(in the rows, 128 means zero)
Known rows, with every step that occurs
D/R/S/P: [144 131 142 141 203 101 145 147 120  88 114 113 173 122 147  93  95 156
 149 141  92 128  65 135 200 167 108 122 161 136 150 128]
R/S/Q/D/T/J/K/U: [150 115 112 138 161 143 165 145 145 151 121  73  85 150 126  67 184 141
 157 145  42 139  26 119 193 173  94  96 144 128 132 115]
K/J/T/D: [141 138 110 153 128 157 124 125 119 121 123 118 186 129 121 100 170 129
 172 136 227 171 128 138 155 111  92  98 182 132 144 148]
X/P/S: [108 126 117 113 155 131 109 114 122 162  97 113 116 133 140 121 163 151
 150 121 104 133  95 123 132 158 144 140 163 155 148 137]
Q/D: [135 117 123 142 158 133 139 136 127 141 132 120 183 141 114 103 154 138
 152 125 156 133 134 110 153 127 143 123 173 145 140 122]
K/T/D/R: [128 175 119 154 157 146 143 129 110 106 130 128 210 114 120 100 178 142
 161 136 190 143 122  91 176 135  39 141 165 128 148 132]
S/Q/D/T/J/K/U: [141 130 105 154 143 147 141 141 136 167 117  84 108 150 122  80 193 128
 152 143 101 139  36  99 171 120 104 112 147 134 135 122]
Q/D/T/J/K: [133 135 120 147 132 152 159 132 135 140 112 105 123 158 123  70 197 122
 143 138 126 152 122  92 173 108 133 116 151 123 132 145]
K/T/D/Q/S/P: [169 153 121 146 215 134 167 138 127 105 132  75 231 132 127  97 236 176
 168 137 155 139  70 121 194 150  96 124 170 140 147 129]
X/P/S/Q/D/T/J: [129 141 102 124 163 147 123 123 131 190 117  93  98 177 137 109 175 173
 161 118  82 128  20 153 172 172 149 128 125 150 143 136]
P/S/R/D/Q: [148 113 119 135 172 121 113 128 101 194 120  98 176 141 119 126 132 121
 154 114 140 127  81 164 144 119  81 131 146 139 159 126]
T/K: [114 151 115 133 134 127 113 118 116 128 121 136 180 165 109 113 144 134
 150 112 177 152 135 122 107 112 137 140 149 139 148 130]
Q/S/R/D: [161  89 130 112 179 127 134 147 115 183 129  85 154 151 116 113 158 134
 164 103 124 137 109 125 128 135 108 119 163 144 138 109]
Z/P/S/Q: [136 121 119 106 162 120  82 122 115 174 121  95 117 139 152 120 133 164
 154 128 118 129  18 142 138 153  98 137 138 154 149 146]
Z/P/S/R: [130 125 124 122 140 122 102 126 107 184 118  93  86 140 147 126 159 143
 149 122 103 132  68 134 144 146  93 143 142 147 147 139]
Z/P/S/R/D/T/J: [131 151 117  97 133 145 108 133 113 207 126  77  73 146 135 110 178 161
 154 115 113 150  21 146 163 132 109 122 122 137 140 139]
K/J/T/D/R: [144 150 117 183 128 150 132 136 106 123 121 133 218 117 127  99 131 121
 169 133 252 166 137 127 173 120  69 104 173 125 147 153]
S/Q/D/T: [154 120 110 134 180 138 125 149 132 161 137 113 153 151 121 113 145 156
 146 138 118 124  44 128 176 108 117 115 143 140 143 122]
R/D/T/J/K/U: [119 137 114 111 131 154 143 137 131 157 109  85 112 115 114  80 201 115
 143 135 133 162  66  82 146  96 121 111 162 128 133 123]
R/D: [130 113 125  97 166 135 116 132 122 141 126 117 184 121 111 108 136 135
 152 120 164 143 100 118 124 105 133 121 173 146 143 124]
Z/P/X: [116 143 133 102 142 123 126 140 118 157 118 122 107 139 151 130 158 150
 145 126 108 140  69 109 143 141 145 116 162 143 133 141]
K/T/D/R/S: [140 157 124 143 173 141 165 132 117  89 133 116 183 105 123  87 171 162
 167 138 133 145 105 109 204 184  31 124 163 123 146 124]
J/K/U: [117 115 120 142 138 132 133 131 125 140 100 103 121 108 126  93 179 100
 137 144 119 143 121  69 128 108 106 124 182 139 139 125]
S/R/D/T/J: [144 143 117 115 138 144 126 139 113 168 132 108 115 162 113 108 149 130
 155 119 110 148  70 135 152 104  94 124 132 129 142 126]
T/J: [129 148 123 131 129 132 122 116 113 113 123 126 147 166 123  90 133 104
 168 125 117 150 138 106 127 139 111 144 153 136 143 143]
J/T/D/Q/S: [181 120 116 160 160 140 170 136 130 123 132  83 189 157 125  91 222 117
 176 126 177 157 127 125 164 150  90  98 155 134 146 139]
P/S/Q/D: [134 113 110 139 183 123 107 122 124 177 128  97 161 164 126 112 136 140
 167 129 127 123  62 147 149 143 113 128 155 146 149 121]
X/P/S/R/D: [123 103 115  99 165 134 103 124 115 201 103  99 106 134 127 135 167 156
 150 102 115 128  59 163 129 150 122 137 156 159 147 120]
T/D/Q: [155 142 116 169 153 131 137 126 108 116 129 132 217 145 119 109 152 124
 161 123 172 137 111 121 163 120  74 133 156 133 154 144]
R/D/Q: [157 111 125 117 168 128 126 138 115 149 126 120 230 117 110 110 122 135
 148 118 167 136 101 130 134 113 122 122 163 144 151 132]
X/P/Z: [114 114 116  99 129 131 129 130 121 158  99 161 120 130 137 123 150 169
 144 123  82 144 111 112 132 152 135 130 154 150 141 129]

Rows
[123 186 132 138 215 122 175 144 124  84 122 106 156 128 144 109 192 177
 163 149 103 141  31 143 229 175  61 107 169 123 141 114]  K/T/D/R/S/P/X
[129 134 138 120 208 104 155 147 127 130 115  89 140 172 150 122 168 141
 160 133  79 137  71 122 165 132 164 105 177 141 135 116]  Q/S/P/X
[154 105 115 136 176 127 114 136 127 148 136 118 180 157 120 112 122 144
 159 126 136 119  68 138 140 134 116 127 155 150 144 122]  S/Q/D
[160 110 132 140 192 103 125 144 111 121 121 127 163 133 140  99  55 143
 159 130  82 119  64 139 172 182  62 127 139 136 154 130]  D/R/S/Q
[124 138 135 110 214 101 153 145 131 105 116 104 107 158 149 118 142 162
 153 143  42 134  41 155 185 160 134 101 172 136 139 113]  R/S/P/X
[119 133 123 112 167 113 125 134 121 128 111 140 146 142 141 117 132 159
 147 149 100 145  73 123 158 106 129 124 161 139 144 122]  S/P/Z
[124 114 118 113 163 125 101 121 110 188 119  95 124 141 118 126 144 121
 157 116 130 136  86 153 124 111  90 131 158 140 150 116]  P/S/R/D
[191 113 115 191 141 145 149 145 105 168 127  90 206 154 123 107 180 120
 181 118 192 157 132 156 174 150  60  98 160 130 149 142]  K/J/T/D/Q/S/R
[139 127 130 169 158 125 146 145 114 138 127 134 213 129 123 102 115 126
 153 123 176 127 140 103 172 139 126 127 165 139 145 128]  Q/D/R
[170 123 117 156 172 128 145 138 128  99 131 108 143 142 137  93 132 143
 175 134 138 143  46 165 187 178  14 104 133 131 150 132]  J/T/D/R/S/Q
[121 151  96 153 156 146  95 126 114 204 124 110 210 169 114 121 121 173
 158 122 199 146  50 166 160 107 148 115 142 131 151 129]  P/S/Q/D/T/K/J
[130 132 120 106 138 152 137 131 129 140 108 105 123 136 118  76 176 124
 142 131 138 161  93  99 144  78 125 116 150 122 135 147]  R/D/T/J/K
[147 112 121 127 139 147 162 149 126 199 111  54  88 145 119  83 215 107
 156 121  87 157  76  89 151 118  94 103 155 127 128 111]  Q/S/R/D/T/J/K/U
[124 160 110 128 160 155 140 118 123 106 134 115 171 121 110 102 220 151
 163 139 161 149 112  98 159 123  65 134 171 133 144 127]  K/T/D
[129 145 121 136 127 143 136 127 123 125 102 113  99 153 131  73 177 105
 140 141  99 158 128  84 150  91 108 127 143 119 138 158]  D/T/J/K
[171 119 136 144 207 107 148 148 120 130 120  86 213 146 140 101 152 148
 155 128 115 128  83 124 171 145 145 121 164 146 149 136]  D/Q/S/P
[161 123 123 114 155 142 147 148 117 182 133  79 121 173 118  97 173 130
 168 107  94 151  88 123 156 134 114 113 138 132 135 120]  Q/S/R/D/T/J
[165 105 123 134 167 123 120 142 104 173 126 118 196 132 110 123 120 128
 149 110 147 126  93 151 142 114  82 130 146 144 155 126]  S/R/D/Q
[135 116 129 113 185 110 148 142 123 137 116 110 159 160 145 107 155 157
 159 136  77 149  86 115 162 134 152 115 163 138 137 116]  Q/S/P/Z
[123 168 121 108 136 149 132 115 121 113 129 112 146 138 113  89 182 125
 167 138 110 153 147  92 138 155 102 143 161 135 141 138]  K/T/J
[143 137 129 163 167 122 159 133 111  94 127 128 181 133 132  92 121 137
 168 124 136 140 104 117 190 171  49 125 157 126 148 130]  T/D/R/S
[180 120 116 176 143 150 155 139 116 143 126  91 240 135 124  91 176 127
 181 124 216 166 141 132 175 146 101  88 175 131 146 149]  K/J/T/D/Q/S
[131 145 108 114 149 141 112 140 117 181 128 118 145 156  99 126 166 162
 139 105 169 151  67 148 132  69 112 125 127 130 149 114]  S/R/D/T/K
[173 105 134 112 222 115 145 153 126 142 124  75 240 129 127 103 154 163
 156 117 153 133  55 138 161 130 162 110 172 150 147 123]  R/D/Q/S/P
[141 122 138 142 169 113 149 140 113 109 119 128 170 121 135  90  88 130
 153 130  93 133 124 114 177 177  90 123 157 131 149 130]  D/R/S
[157 101 130 144 163 120 138 141 110 166 126  94 126 168 130 110 152 112
 162 116  84 132 137 109 139 150  94 130 155 140 142 118]  Q/S/R
[117 166 109 142 128 148 107 132 108 157 118 140 204 140 110 114 124 159
 144 124 200 163 119 121 147  76 156 120 158 124 148 142]  D/T/K/J
[126 145 113 136 152 157 139 116 128 103 109 109 154 114 119  86 243 138
 150 144 163 155 123  85 150  99  47 133 175 126 140 140]  J/K/T/D
[148 161 112 147 166 149 143 125 115 112 134 120 219 116 112 102 204 149
 159 139 170 143 114 114 173 129  55 135 163 133 152 137]  K/T/D/Q
[119 119 116 128 152 125 108 119 111 187 100 111  81 146 140 133 159 140
 148 113  75 124  92 145 135 161 104 148 148 154 151 131]  X/P/S/R
[154 136 140 142 214 100 161 153 120 141 114  94 191 168 149 121 161 138
 156 129  86 128  71 133 176 146 161 107 167 138 143 128]  D/Q/S/P/X
[149 144 115 153 158 151 151 121 122 113 110 112 199 109 118  87 233 139
 146 144 168 149 123 101 166 111  41 133 163 125 148 153]  J/K/T/D/Q
[134 152 124 178 152 129 137 129 100 114 125 141 206 140 128 103 131 117
 161 121 202 140 120 104 166 123  56 139 157 129 150 139]  T/D/R
[118 152 109  99 149 146 117 134 127 157 128 123 184 141  99 114 169 165
 139 113 193 159  80 128 129  69 160 117 145 131 144 122]  R/D/T/K
